Each row comes from the steps of one walk. Every step used is in the known rows, and no mark comes twice. Write the walk behind each row, first mark first.
(in the rows, 128 means zero)
Known rows:
sibi/vedefun: [126 152 125 125 128 123 136 120 121 122 124 118 130 112 131 152 135 126
 158 126 113 136 103 128 120 101 130  95]
lakek/pides/gamivo/zimed/lurafa: [ 85 133 117 124 134 165 135 111 184 115 128 125 121 106 108 135 191 141
  89  89 148 126 114 141 123 106 127 120]
gamivo/zimed: [134 111 119 103 115 144 148 134 153 131 134 117 144 110 116 121 152 140
 133 121 122 118 139 114 128 142 141 133]
pides/gamivo/zimed/lurafa: [111 111 114 113 108 160 142 112 174 116 164 112 111  91  99 124 180 131
  97 111 132 125 105 165 122 118 129 128]
vedefun/sibi/gamivo/pides/lakek: [ 75 140 134  97 109 151 121 133 141  98 179  77 112 120 114 159 118 141
 113 105 144 182 162 148 133 144 130 118]
sibi/gamivo: [106 143 134 118 100 122 103 141 138 123 145 120  97 100 130 138 118 127
 127 121 145 140 111 133 132 118 131 118]
vedefun/sibi: [103 129 144 126 142 159 141 104 119 107 151 117 120 135 107 109 111 131
 130 129  97 143 124 128 128 157 125 111]
zimed/gamivo/sibi/vedefun/pides/lakek: [ 90 168 120 120 127 133  99 117 154  90 164  58  65 127 113 158 145 171
 148  98 115 169 138 127 124 143 115 110]
lurafa/zimed/gamivo/sibi/vedefun: [ 67 169 109 105 119 147 121 101 164 126 164  69 102  88  92 134 134 180
 175 107  91 144 106 113 109 167 118  91]
salar/lurafa/zimed/gamivo/pides/lakek: [ 83 125  98 105 118 133 137 146 193 140 180  61 146 120 101 165 124 152
 113  98 165 160 204 173 102 134 134 144]
salar/lurafa/zeti/gamivo: [156 141 115 124 134 125 125 122 172 133 154 104  92 128 115 136  90 131
 136 104 169 133 155 157 124  84 151 154]
gamivo/zimed/lurafa/zeti: [165 114 115 111 129 144 154 126 200 129 157 130 123 129 103 118 182 168
 142 111 143  91 150 155 120 124 151 138]
salar/lurafa: [141 131 120 141 150 120 122 128 141 135 142 120 137 136 121 129 105 113
 121 132 149 130 139 154 115 105 142 144]
lakek/pides: [100 151 131 140 152 136 123 126 134 131  93 145 144 146 137 140 143 143
 121 107 144 124 135 105 128 119 124 118]
vedefun/sibi/gamivo/zimed/lurafa: [102 137 137  94 108 182 142 118 174  99 178 106  95  96  75 115 149 126
 109 118 117 126 102 160 123 149 137 111]
vedefun/sibi/gamivo: [ 84 143 152 115 117 156 114 114 128 100 164 110  94 110 109 121 102 130
 129 120 119 152 105 131 132 147 129 104]
zimed/gamivo/pides/vedefun: [ 47 151 144 113 112 135 103 134 134 128 140  99 119  85 135 165 154 153
 120  97 161 148 138 123 125 128 108  93]
zimed/lurafa/zeti/gamivo: [154 148 113 116 116 139 138 122 180 123 144 120  67 126  97 137 135 128
 121 104 158 116 130 168 129  94 132 144]
zeti/gamivo/pides/lakek: [110 137 103  90  95 134 143 149 140 126 137  79 106 123 119 178 127 106
  95  98 159 175 177 147 138 107 127 151]
zimed/lurafa/zeti: [161 130 123 137 141 130 133 123 179 126 152 138 107 146 111 127 151 159
 139 117 153 100 136 165 122 113 136 133]
zeti/gamivo: [122 147 121 110 102 139 133 130 128 125 120 109  88 108 113 138 109  97
 109 115 134 145 122 131 137 114 121 141]
lurafa/zimed/gamivo: [ 85 126 119 112 107 148 131 126 165 129 154  98 115 101 101 127 126 155
 138 110 116 129 135 133 112 162 114 116]
zeti/lurafa: [143 147 130 124 116 137 119 130 136 155 137 152 127 124 105 142 138 113
 107 132 152 129 118 142 132 131 126 120]
vedefun/pides/gamivo: [ 88 145 149 151 139 152  97 118 142  89 135 114  97 118 133 131 139 159
 132 103 155 151 126 128 131 117 109 131]
lakek/pides/vedefun/sibi/gamivo: [ 23 187 158 137 151 157 100 113 110  92 145 107 130  99 131 142 135 162
 132  90 142 152 104 106 135 139 120  63]
vedefun/pides/gamivo/zimed/lurafa/zeti: [129 129 136 135 138 170 122 112 215  93 163 118  89 119 105 120 191 199
 148  84 171 112 146 154 123 114 129 139]
zimed/gamivo: [ 96 116 132 116 100 133 118 129 144 125 141 113  88 109 118 136 125 130
 109 119 123 134 121 131 123 135 114 115]
lurafa/zeti/gamivo/zimed: [147 121 111  89  97 148 153 132 182 128 148 101 100 104 112 127 140 157
 149  92 143 120 159 118 136 119 150 144]
salar/lurafa/zimed/gamivo/sibi: [ 88 146 106 120 140 141 108 112 188 136 182  67 114 111  81 112 102 162
 137 113 124 137 141 141 107 165 132 138]

Which walk is each row?
[ 67 156 148 136 154 154 128 101  94 100 160  97 144 109 120 120 134 144
 140 118 109 146 113 125 130 158 122  81]
pides/vedefun/sibi
[  4 165 145 110 130 182 132 107 144 111 173  71 143  85  96 140 144 185
 145  89 126 158 148 123 113 183 104  77]
lurafa/zimed/gamivo/pides/vedefun/sibi
[ 86 189 106 103 102 155 114 105 170 152 169  89  99  83  74 149 138 164
 151 108 111 145  92 129 114 169 117  82]
zeti/lurafa/zimed/gamivo/sibi/vedefun
[ 25 177 148 114 136 173 117 118 132  92 150  97 145  83 124 136 162 170
 135  82 135 136 116  95 135 149 134  70]
lakek/pides/vedefun/sibi/gamivo/zimed
[115 167 114 122 139 126 118 102 125 119 139  98 119 115 122 139 133 153
 165 125  99 142  98 110 127 134 134 104]
gamivo/sibi/vedefun
[113 126 128  91  87 140 119 146 162 124 151 111 115  81 118 132 141 138
 134 111 137 125 123 123 132 131 146 125]
sibi/gamivo/zimed
[ 95 148 122 110  96 157 126 127 174 162 159 122 110  97  79 140 135 140
 118 113 141 129 123 150 118 165 112 108]
zeti/lurafa/zimed/gamivo
[130 133 128 136 142 133 122 142 137 103 137 103 119 157 131 145 143 147
 130 111 148 148 173 142 130 133 123 142]
vedefun/pides/lakek
[ 52 153 147 101 112 169 122 120 126  95 184  80 130  66 112 122 151 157
 143 105 115 143 108 119 133 160 140  83]
pides/vedefun/sibi/gamivo/zimed
[140 131 106  87  93 163 158 131 170 123 133 111  89  98  77 134 158  91
  90 111 132 123 116 159 129 116 132 146]
zeti/gamivo/zimed/lurafa
[126 127 112  84  89 159 152 134 151 127 130  97 104  93 101 133 135 108
 115 106 126 134 131 117 136 127 135 142]
zeti/gamivo/zimed
[ 66 176 147 112 139 168 129 108 140 103 156  79 109 105 118 148 127 177
 154  79 158 158 159 120 138 129 126 103]
lurafa/zeti/gamivo/pides/vedefun/sibi
[ 92 151 137 120 125 162 121 111 158  90 138  95 111  84 127 145 174 168
 168  94 134 150 112 117 119 104 123 103]
sibi/vedefun/pides/gamivo/zimed
[163 128 107 101 123 145 144 129 195 134 164  92 110 109 103 127 115 143
 141  97 160 123 171 143 123  94 165 160]
salar/lurafa/zeti/gamivo/zimed
[115 172 115 131 153 127 112 118 136  94 146  73 107 145 121 156 151 170
 164 106 121 162 143 124 128 136 127 118]
gamivo/sibi/vedefun/pides/lakek
[ 67 142 132 145 141 144 106 110 141 116 120 126 123 116 142 142 147 152
 107  94 151 146 116 114 130 106 117 109]
lakek/pides/gamivo
[ 45 180 149 106 127 173 134 110 103 102 140  77 116  95 109 153 125 131
 119  93 142 171 133 122 138 135 113 100]
zeti/gamivo/pides/vedefun/sibi
[ 77 159 141 126 139 132 117 131 114 128 121 111 161 104 144 159 155 154
 134 106 163 140 146 121 131 124 120 105]
gamivo/pides/vedefun
[104 176 124 126 145 126 110 129 161 135 152  87 128 105 131 166 119 160
 144  82 208 147 176 150 125  75 147 131]
salar/lurafa/zeti/gamivo/pides/vedefun
[162 132 121 144 160 111 120 122 171 138 162 122 134 148 129 125 110 162
 155 119 165 114 167 152 117  96 159 141]
salar/lurafa/zeti
[146 184 102 119 147 124 114 101 172 126 165  71  78 114 106 142  93 156
 174  99 141 146 131 140 124  88 156 128]
salar/lurafa/zeti/gamivo/sibi/vedefun
[ 82 155 127  98  94 164 121 134 184 167 146 118 125  97  83 162 141 157
 113 102 171 141 151 140 118 157 108 115]
zeti/lurafa/zimed/gamivo/pides
[148 161 106 113 127 141 117 105 185 122 159 102  52 132  89 121 130 156
 126 101 144 122 124 150 136 128 134 153]
zimed/lurafa/zeti/gamivo/sibi
[ 69 155 158 105 117 163 117 125 141 105 152 106 106 110 113 141 111 147
 128 109 147 162 133 125 132 140 123 109]
vedefun/sibi/gamivo/pides
[ 69 121 106  95  96 143 143 145 179 135 168  65 133 112 106 163 148 165
 122  93 145 160 192 147 115 156 119 127]
lurafa/zimed/gamivo/pides/lakek
[ 65 137 127 101 105 155 133 134 177 140 140  98 126 103 103 147 135 171
 138  99 145 140 162 125 111 156 107 123]
lurafa/zimed/gamivo/pides
[ 76 142 111 106 118 149 113 113 172 132 167  76 103 107  90 111 129 180
 144 108 105 133 133 114 118 190 116 123]
lurafa/zimed/gamivo/sibi
[ 91 137 119  93  95 119 113 158 147 119 156  90 117 114 137 177 133 137
 109 102 172 167 169 148 135 112 135 132]
sibi/gamivo/pides/lakek
[ 71 126 122 119 126 160 128 114 164 120 127 112 140 101 132 133 171 161
 115  87 142 138 129 101 131 118 131 119]
lakek/pides/gamivo/zimed
[ 88 127 141  89 102 174 137 122 150 103 174  95 111  91  98 112 130 144
 133 113 107 139 117 119 132 159 140 107]
vedefun/sibi/gamivo/zimed
[145 130 123  99 101 142 130 138 211 121 171 123  96 101 101 131 167 169
 141 103 162 101 134 162 125 114 155 127]
sibi/gamivo/zimed/lurafa/zeti
[ 93 107 120 107 102 154 134 116 157 117 160  95 126  82 123 119 158 146
 123 105 125 142 121 124 130 127 136 130]
pides/gamivo/zimed
[127 154 115 121 122 151 136 125 157 162 147 134 152 116  89 134 140 140
 136 121 144 121 132 146 122 158 125 119]
zeti/lurafa/zimed
[ 90 135 121 113 113 134  95 116 156 124 157  95  76 112 106 119 123 153
 119 118 111 141 118 111 129 165 116 123]
zimed/gamivo/sibi
